What can hang from each mark
nozomu: ketabop leba ribugor
zabi: ketabop ketamu ribugor supa zanu
ketamu: zabi
ketabop: nozomu zabi
ribugor: nozomu
zanu: zabi

Each row was made from one small tree. Brackets hold a mark, then the marks that hang from it, in alphabetical order. Every link used is in the known rows. Write each row's tree.
In the rows, 128 means zero.
Known rows
[nozomu ketabop leba ribugor]: [ 99 118 153 105 122 130 108 110 142 160 139  42 126  67 138 106 158 137]
[ketamu [zabi [ribugor nozomu] supa zanu]]: [156  93 115 161  91  75 107 125 123 149 131 122 151  55 101 147 146 123]
[zanu [zabi supa]]: [134 107 157 138  80 116  92 101 104 144 137 101 154  46 102 124 155 108]
[ketabop [zabi zanu]]: [108 131 142 130  81 104 113 144 115 145 129 110 132  31 116 113 179  64]
[zanu [zabi [ketabop nozomu] ribugor]]: [153 136 137 163  71 135  94 103  87 150 143 115 146  36 120 107 155 103]
[zabi ketabop ketamu supa zanu]: [129 141 149 131  85  95  90 121 114 156 123 119 136  44 101 132 145  95]
[ketamu [zabi ribugor]]: [147 125 120 160  78 111 105 118  97 162 143 116 146  45 111 136 178  94]
[ribugor [nozomu [ketabop [zabi supa]] leba]]: [112  95 129 126 108 110 123 130 151 154 143  70 137  62 137 111 160 134]
[zanu zabi]: [121 121 160 134  86 130 106 110 105 147 136 100 145  42 108 116 176  90]
[ketamu [zabi [ketabop [nozomu leba]] ribugor zanu]]: [161 137 136 156 116  89  91 120 115 163 138 113 124  31 121 132 134 127]
[ketamu [zabi [ketabop [nozomu leba]] supa zanu]]: [151 136 153 144 127  75  89 111 128 158 135 100 126  32 115 133 115 135]
[ribugor [nozomu [ketabop [zabi zanu]] leba]]: [100 104 141 114 128  97 130 146 156 147 131  80 122  56 136 113 165 123]
[zanu [zabi ribugor supa]]: [157  96 136 156  62 116  80 100  91 145 140 116 160  51 103 130 154 116]
[nozomu [ketabop zabi] leba ribugor]: [ 88 123 148 104 114 124 119 132 143 164 140  44 119  52 139  99 162 121]
[zabi ketamu supa zanu]: [125 119 149 121  98  89  86 111 121 147 125 113 135  54  98 142 143 103]
[ribugor [nozomu [ketabop [zabi supa zanu]]]]: [108 101 128 128  98  85 121 137 140 134 128  98 140  61 125 122 150 118]
[ketabop [nozomu leba]]: [129 128 145 131 116 134  99  98 127 156 149  76 129  47 135 103 163 110]
[zanu [zabi ketabop ketamu]]: [117 148 165 131  89 129 110 117 104 163 131 110 133  35  99 119 167  87]
[ribugor nozomu]: [113 119 128 141  84 138 133 123 128 153 139  88 148  57 123 100 198  82]
[ribugor [nozomu ketabop]]: [106 116 127 133  98 131 133 116 132 145 140  82 145  74 137 109 184 111]

Write each row's tree
[115 117 141 121 110 118 102 113 142 161 144  48 122  38 130  93 132 122] | [ketabop [nozomu leba ribugor] [zabi supa]]
[110 106 137 122 122 130 126 117 148 155 143  67 135  74 141 110 178 134] | [ribugor [nozomu ketabop leba]]
[151 143 124 160  72 115  89 117  97 145 134 123 139  39 127 112 154  94] | [zabi [ketabop nozomu] ribugor zanu]
[142 115 129 140 102 102  90 128 122 150 140 104 122  33 130 113 149 108] | [ketabop [nozomu leba] [zabi ribugor zanu]]
[102 131 145 116 116 132 116 121 142 164 145  47 114  34 134  84 152 104] | [ketabop [nozomu leba ribugor] zabi]
[127 154 150 145  94  90 114 137 108 158 125 118 136  29 107 130 165  83] | [ketamu [zabi ketabop zanu]]
[136  92 113 139  93 111 111 134 140 172 142  96 133  54 113 122 160 119] | [ketabop [zabi ketamu [ribugor [nozomu leba]] supa]]
[113 126 150 118 124 139 105 100 141 161 145  44 122  49 134  91 149 121] | [ketabop [nozomu leba ribugor]]
[106 164 145 123 103 139 115 107 123 168 136  70 119  44 121  95 146  95] | [zabi [ketabop [nozomu ribugor]] ketamu]
[155 138 125 157  83 140  91 109 106 166 149  96 136  43 139 100 164 111] | [zabi [ketabop [nozomu leba]] ribugor]
[109 142 144 119 114  97 108 124 126 146 131 110 112  31 112 120 147  81] | [ketabop nozomu [zabi ketamu zanu]]
[133  93 116 140 104 129 114 117 136 157 146  81 142  78 142 116 175 141] | [zabi [ribugor [nozomu ketabop leba]]]
[148 108 130 156  72 119 108 117 109 161 133 118 150  53  95 126 149 119] | [zanu [zabi ketabop ketamu [ribugor nozomu] supa]]
[134  98 113 141  81  87 109 140 130 152 128 123 136  50 101 133 150 102] | [ketabop [zabi ketamu [ribugor nozomu] supa zanu]]
[ 96 131 158  96 145  99 108 126 155 161 130  62  95  34 116 107 125 114] | [ketabop [nozomu leba ribugor] [zabi ketamu zanu]]
[124 100 126 128 112  99 118 150 146 166 131 106 118  46 111 124 165 107] | [ketabop [zabi ketamu [ribugor [nozomu leba]] zanu]]
[136  91 117 134 103  84  98 112 134 142 129 115 141  83 113 149 135 147] | [zabi ketamu [ribugor [nozomu ketabop]] supa zanu]
[128 147 140 138  72 121  98 114 107 166 134 108 142  47 108 121 161  89] | [zabi ketabop ketamu supa]
[140 111 143 142 103 132 116 125 126 175 137 101 132  48 105 116 164 124] | [zanu [zabi ketabop ketamu [ribugor [nozomu leba]]]]
[135 121 131 134  87 103  89 119 109 152 128 126 133  53 103 140 163  94] | [zabi ketamu ribugor zanu]
[102 104 154 101 120  84  97 131 149 150 128  57 121  53 127 118 124 143] | [nozomu [ketabop [zabi supa zanu]] leba ribugor]
[135 124 124 135 107 121  98 116 123 168 149  97 115  39 125 116 154 106] | [ketabop [nozomu leba] [zabi ketamu ribugor]]
[149 110 118 150  85 123 104 123 129 178 140  99 140  60 115 119 158 127] | [zabi ketabop ketamu [ribugor [nozomu leba]] supa]
[138 119 147 140 101  71  95 117 117 146 129 115 143  43  98 148 143 108] | [ketamu [zabi supa zanu]]
[156 147 126 166  93  90  98 119  98 154 135 129 134  32 115 132 141 104] | [ketamu [zabi [ketabop nozomu] ribugor zanu]]
[ 84 132 138 114  91 125 125 131 128 153 136  61 129  52 134  99 169  99] | [nozomu [ketabop zabi] ribugor]
